Each row was made from one path, in order. Every step used is in the known rows, and no mark comes twice. Write each row's path.
Known rows
zegimi dugokuv ruru vovafem: [-0.34 -4.84  1.35  6.36  0.95  3.21 -0.59  1.37 -1.81 -1.58 -0.72 -3.92
  0.17 -2.84  0.31 -2.61 -3.33  1.11 -0.28 -1.40  1.50 -0.06 -1.87  3.11]
vovafem ruru bilu zegimi: [ 0.48  3.79  3.02  0.25 -6.07 -1.26  2.07  0.45  1.44  1.24 -1.07  0.45
  0.22 -2.26  1.60 -3.23  2.54  0.79  1.55 -2.80 -2.65 -2.44  1.42  1.76]
loguf tudi pofo: [-2.02  4.05 -1.79  0.71  0.91 -1.56 -7.90 -1.79  1.60 -3.09  0.28 -2.39
  0.03  2.52 -0.56 -2.29  2.89 -0.21 -1.58  3.36  4.12 -2.80  1.95  0.72]
tudi pofo: [-2.12  2.66  0.58  2.12 -1.04 -0.02 -7.02 -1.67 -0.53 -1.43  0.32 -0.16
  1.15  3.89 -0.06 -0.99  1.38 -0.18  0.05  1.87  3.60 -0.74  1.40  2.67]
zimuf ruru bilu: [-0.03  2.93 -6.66  0.26 -3.64  1.77  2.95 -2.76  4.37 -2.96 -1.00 -2.48
 -1.13 -2.97 -0.57  0.80 -0.57  0.73 -0.18  4.39 -1.17 -4.45 -0.33  3.22]
dugokuv ruru bilu zegimi zimuf: [ 3.61 -2.90  6.17 -1.08 -0.70 -1.22  5.58  4.40 -2.98  0.93 -0.77  2.62
  0.56 -0.33  2.76 -1.93  1.23  0.64 -1.09 -4.25 -2.05  0.95 -2.51 -2.83]
ruru zimuf zegimi loguf tudi pofo: [-2.36  3.85 -3.51 -1.24  0.83  0.27 -8.06 -2.01 -0.18 -1.67 -0.51 -0.59
  0.18  2.26 -0.97 -0.10  1.71  0.49 -2.77  1.36  2.21 -2.08  3.19  2.22]
zegimi loguf tudi pofo: [-1.94  2.54 -2.69 -0.85  1.20 -0.01 -5.31 -2.21 -0.27 -1.26 -0.21 -1.87
  1.08  3.02  0.25 -0.42  2.94  0.17 -1.88  2.80  3.07 -2.42  1.96  0.78]
bilu zegimi zimuf ruru loguf tudi pofo: [-1.38  3.30 -2.52 -0.46 -0.36 -2.65 -7.52 -2.00 -0.76 -1.44 -2.06 -0.74
  1.10  2.05 -0.96 -1.60  1.39  1.24 -1.99  3.19  2.87 -2.29 -0.44  2.06]
zimuf zegimi dugokuv ruru: [ 0.22 -4.52 -1.34  6.10  2.17 -0.79  4.34  0.83 -0.33  2.18 -1.24 -1.83
 -1.86 -1.17 -1.26 -0.92  2.01 -3.59  7.59 -1.21  2.25  1.18 -2.32 -1.22]
tudi loguf zegimi dugokuv ruru bilu: [-1.53  1.92 -1.72  2.62 -2.53  1.28  4.96 -1.09  0.48 -1.82 -2.64 -0.89
  0.63 -2.60 -1.23  0.46 -2.91 -2.12  2.60 -1.25 -1.24 -0.52 -1.17  5.06]
tudi loguf ruru: [-2.51 -1.08  0.39 -1.22  2.49  2.22  0.32 -1.55 -0.53 -1.30  2.04  1.26
  2.94  0.78 -0.76  0.05  1.18 -1.57  1.13  3.33  3.27 -0.04 -0.31 -3.37]
tudi loguf ruru zimuf zegimi: [-2.25  3.30 -2.64 -0.45  0.43  0.79 -6.35 -0.62  1.61 -1.25  2.50  3.34
 -1.00 -0.49 -2.31  1.28  1.06 -0.11 -0.82 -2.85  0.26  0.05  3.27  1.28]
ruru zimuf zegimi loguf: [-0.51 -0.77 -3.15 -2.89  0.48  2.75  0.54 -0.30 -2.30  3.37  1.98  2.66
  0.59  1.27  1.19  4.73  2.78  1.35 -1.94 -4.27 -2.63  0.52  2.87  1.10]
loguf zegimi zimuf: [ 1.41 -1.75  6.58 -1.76  3.58 -0.47  0.68  3.32 -1.02  0.95  5.70  3.34
 -0.99  2.87  2.19  1.99  0.17 -0.66 -2.43 -5.26 -2.09  4.14  0.65 -6.60]
vovafem ruru bilu: [-0.87  3.91 -3.46 -1.89 -4.27  3.01  1.96 -1.05  0.85 -0.62 -2.53 -1.88
 -1.82 -5.26  0.05  0.26 -2.36  1.82 -0.31  3.53 -1.45 -1.97  1.39  1.46]
zimuf zegimi: [-0.94  4.04 -3.69  2.49 -0.46 -2.18 -3.02 -1.06  4.79  0.74  5.93  0.64
 -2.25  1.61  0.28  2.29  7.55 -0.90  1.94 -5.17  0.62 -1.59  3.39  1.16]
bilu zegimi zimuf ruru: [ 3.34 -4.88 -0.47  0.30  1.51 -1.12  2.47  0.91  0.62  1.36  1.59  1.40
 -1.03  0.59  1.19 -1.61  3.81  0.24  2.08  2.27 -0.47 -0.57 -2.90 -5.33]
ruru zimuf: [ 0.13 -1.45  2.38 -3.02  0.51  1.85 -5.31  3.05 -3.20 -1.76 -1.54  2.24
 -0.04 -1.40 -0.66 -1.34 -3.94  2.98 -6.28  1.44 -1.16  1.38  0.99 -0.29]
vovafem ruru: [-1.02 -1.08 -1.12 -1.44  0.37  2.21 -1.38  0.68 -2.13  3.61 -0.18 -0.62
 -2.66 -3.69  0.55 -1.09  1.43  1.17  2.90  4.31  0.82  1.07  1.40 -5.99]
dugokuv ruru loguf tudi pofo: [-4.05  3.63 -3.77  0.83  0.00 -1.34 -8.11 -1.98 -1.93 -1.43 -2.95 -2.51
  0.79  0.35 -1.84 -1.19  1.01  0.40 -1.31  3.48  4.35 -2.31  0.39  2.19]
ruru loguf zegimi dugokuv: [ 1.71  0.05  2.79  1.43  0.56 -2.41  1.79 -1.63  2.37  0.41  2.12  0.04
  1.25  4.58  0.02  3.06 -4.16 -1.40  0.88 -2.08 -1.41  3.66 -1.27  4.06]

Which path is each row?
[-0.03 -0.97  4.33 -3.51  2.24  0.11 -0.78  2.62 -4.03  3.10  2.78  3.60
 -0.71  0.64  1.30  3.47 -2.43  1.09 -2.54 -3.68 -2.51  5.11  0.12 -5.15] => vovafem ruru loguf zegimi zimuf
[ 4.08 -1.58  0.22  1.28  1.63 -1.02  1.44 -0.83  3.96 -1.84  0.27  0.26
 -1.01  2.78 -1.24  0.72 -3.55 -1.18  1.55  0.63  0.44  2.00 -1.07  3.22] => loguf ruru zimuf zegimi dugokuv
[ 5.45 -1.22  4.66  1.67 -2.25 -2.41  7.77 -0.90  4.51 -1.67 -1.49 -1.19
  1.87  3.05  1.12 -2.06 -2.69 -1.44  2.58  0.31 -0.78 -0.12 -2.94  4.42] => loguf ruru bilu zegimi dugokuv
[ 0.40 -2.81 -2.09 -0.03  3.42  0.20 -0.43 -0.44  0.51  0.82  4.20  2.92
 -0.89  1.23  0.06  1.13  2.44 -0.86  1.82  1.24 -1.01  1.44 -1.32 -4.96] => tudi loguf zegimi zimuf ruru
[ 4.80 -0.72  3.95  1.28 -2.14 -2.53  6.85 -1.31  3.22 -1.83 -1.39  0.67
  3.35  3.65  1.01 -1.95 -1.70 -1.26  2.52 -0.21 -0.75  0.28 -3.49  6.27] => tudi loguf ruru bilu zegimi dugokuv
[-0.46  2.09  3.51  2.95 -5.40 -1.74  3.66  1.21  0.75  0.75 -1.52 -0.24
  0.94 -2.15  1.08 -3.62  3.62 -0.78  2.30 -5.06 -1.76 -3.08  0.25  2.06] => dugokuv ruru bilu zegimi
[-1.25  2.72 -5.00 -3.54  1.60 -3.07 -3.07 -0.43  0.78 -1.17 -0.02 -3.14
  0.33 -1.53  0.07  0.82  3.12  2.45 -5.44  2.56  1.28 -3.09 -0.15 -0.34] => ruru loguf tudi
[-5.06  5.07  1.58  0.27 -1.10 -1.10 -4.80 -1.41  0.51  2.09  5.07  1.18
  0.62  1.68 -0.43  4.57 -0.56 -0.55 -1.52 -6.23 -2.25  2.06  3.64  0.62] => ruru loguf zegimi
[-0.11  2.82 -4.55 -1.19 -2.15  1.58  2.39 -1.91  2.36 -2.70  0.48  1.13
 -0.24 -1.65 -0.30  1.94 -1.38  0.34 -0.87  1.25 -2.66 -1.67 -0.67  2.67] => tudi loguf zegimi zimuf ruru bilu
[-0.74 -1.76  1.15 -4.12  0.32  3.65 -6.16  3.08 -5.16  0.75 -3.59  2.12
 -2.00 -4.81 -1.32 -2.15 -5.48  3.49 -3.65  4.29 -1.27  2.67  1.62 -3.31] => vovafem ruru zimuf
[-2.70  4.10 -4.76  2.05  0.05 -2.43 -7.43 -2.97  0.13 -1.56 -2.59 -2.38
  0.16  1.54 -2.29 -0.43  0.73 -0.52  0.49  2.38  4.16 -1.86  0.11  4.63] => zimuf zegimi dugokuv ruru loguf tudi pofo
[-0.62 -3.70  3.18 -1.70  1.01  3.17  6.36 -0.73 -0.43  2.41  1.29 -0.85
  2.10  0.83  1.18  0.74  0.84 -1.71  1.95  0.77  0.88 -0.84  1.16 -6.43] => bilu zegimi loguf ruru
[-6.55  3.21  1.34  2.21 -0.61 -0.38 -3.58 -0.51 -1.64  3.23  3.22  0.45
 -0.11 -0.67 -1.45  3.55 -0.72 -1.83  1.13 -6.34 -1.56  2.32  2.90 -1.09] => dugokuv ruru loguf zegimi
[ 4.15 -2.10  6.90 -2.63 -0.57 -0.75  5.71  3.37 -0.95 -0.24  0.28  2.47
  0.89  0.77  2.75 -1.28 -0.31  0.74 -2.16 -2.75 -1.70  0.72 -1.96 -3.41] => loguf ruru bilu zegimi zimuf
[ 4.60 -1.58  6.56 -2.37 -1.11 -1.81  4.73  3.87 -1.44  0.12  0.49  3.17
  1.01  1.39  3.42 -1.24  1.27  1.59 -2.94 -4.22 -2.61  0.85 -2.08 -1.56] => ruru bilu zegimi zimuf
[-4.18 -1.42 -3.20  0.61 -1.27 -0.01 -0.83  0.22 -6.63  3.59 -3.89 -0.78
  1.79 -3.16 -1.17  2.38 -0.25  1.55 -0.16  0.19  1.39  0.45 -2.60  1.43] => dugokuv ruru loguf
[-0.21  1.56 -5.96 -3.03  3.38 -1.20  0.76 -0.82  3.06  0.52  3.49 -2.37
 -1.12  0.13  1.31  2.02  7.75  0.18 -2.26 -1.20 -0.07 -3.45  2.80 -2.87] => zimuf zegimi loguf tudi
[-1.57  3.29 -3.35 -0.53 -0.62  0.79 -7.18  0.53  0.73  1.16  1.48  2.45
 -3.79 -2.65 -1.78  0.71  1.28  1.22  0.12 -2.33 -1.01  0.74  4.13 -0.03] => vovafem ruru zimuf zegimi
[ 5.57 -0.93  3.73  1.41 -2.87 -2.49  6.60 -0.47  3.04 -0.09 -2.23 -0.49
  0.94  1.95  1.42 -2.35 -1.93 -0.41  3.11  0.37 -1.67  0.62 -2.71  4.80] => vovafem ruru bilu zegimi dugokuv
[-0.98 -4.72  2.41  5.76  2.74 -0.06  4.14  1.24 -0.99  2.13 -0.27 -1.80
 -1.36 -0.78 -1.21 -1.08 -0.67 -4.50  6.96 -1.80  1.03  2.66 -1.58 -3.37] => loguf zegimi dugokuv ruru
[ 0.79 -6.89  0.79  4.97  2.70  0.00  5.65  1.73 -2.49  1.78 -2.75 -2.41
 -0.71 -1.34 -0.61 -2.03  0.07 -2.96  6.21  1.33  2.44  1.61 -3.71 -2.48] => zegimi dugokuv ruru
[-0.80 -3.96  2.33 -4.86  1.95  5.44 -0.91  1.66 -4.15 -0.77 -2.51  1.32
  0.85 -2.06 -1.20  0.29 -6.89  1.71 -4.92  3.63 -0.61  1.57  1.31 -3.98] => zegimi loguf ruru zimuf
[ 0.59 -5.78  2.40  0.32  1.84  2.18 -1.19  3.78 -5.32 -0.58 -5.41  0.91
 -0.64 -3.20 -2.17 -2.84 -6.37  0.63 -1.33  2.18 -0.12  2.97 -2.03 -0.85] => zegimi dugokuv ruru zimuf
[ 5.99 -0.77  4.30  1.92 -2.82 -3.43  7.00 -0.37  4.02 -1.41 -1.21 -0.45
  2.03  3.64  1.78 -1.99 -1.21 -0.69  1.80 -1.14 -1.62 -0.06 -3.03  6.33] => ruru bilu zegimi dugokuv
[ 0.58  2.41 -3.81 -0.78 -2.26  1.71  3.39 -1.51  3.56 -2.46  0.55 -0.69
 -1.68 -2.17 -0.17  1.71 -2.31  0.21 -0.83  1.72 -2.64 -2.07 -0.05  0.75] => loguf zegimi zimuf ruru bilu
[-1.75  2.45 -5.90 -4.29  1.42 -1.66 -3.56 -0.54 -0.60  0.51 -1.44 -3.23
 -1.08 -3.96 -0.45  0.27  2.07  2.88 -3.60  4.48  1.23 -2.19  0.29 -2.49] => vovafem ruru loguf tudi
[ 4.51 -1.08 -0.17  1.42  0.94 -1.99  0.58 -0.31  3.47 -1.41  0.59  1.02
 -0.87  3.33 -0.52  0.82 -2.09 -0.33  0.78 -0.74 -0.34  2.14 -1.24  5.02] => ruru zimuf zegimi dugokuv
[-1.12 -4.26  0.56 -2.46  2.72  4.70  6.02 -1.21 -0.77  1.51  1.33 -1.73
  1.39  0.27  0.60  2.40 -0.62 -1.53  0.90  3.41  1.82 -0.41  0.95 -7.07] => zegimi loguf ruru
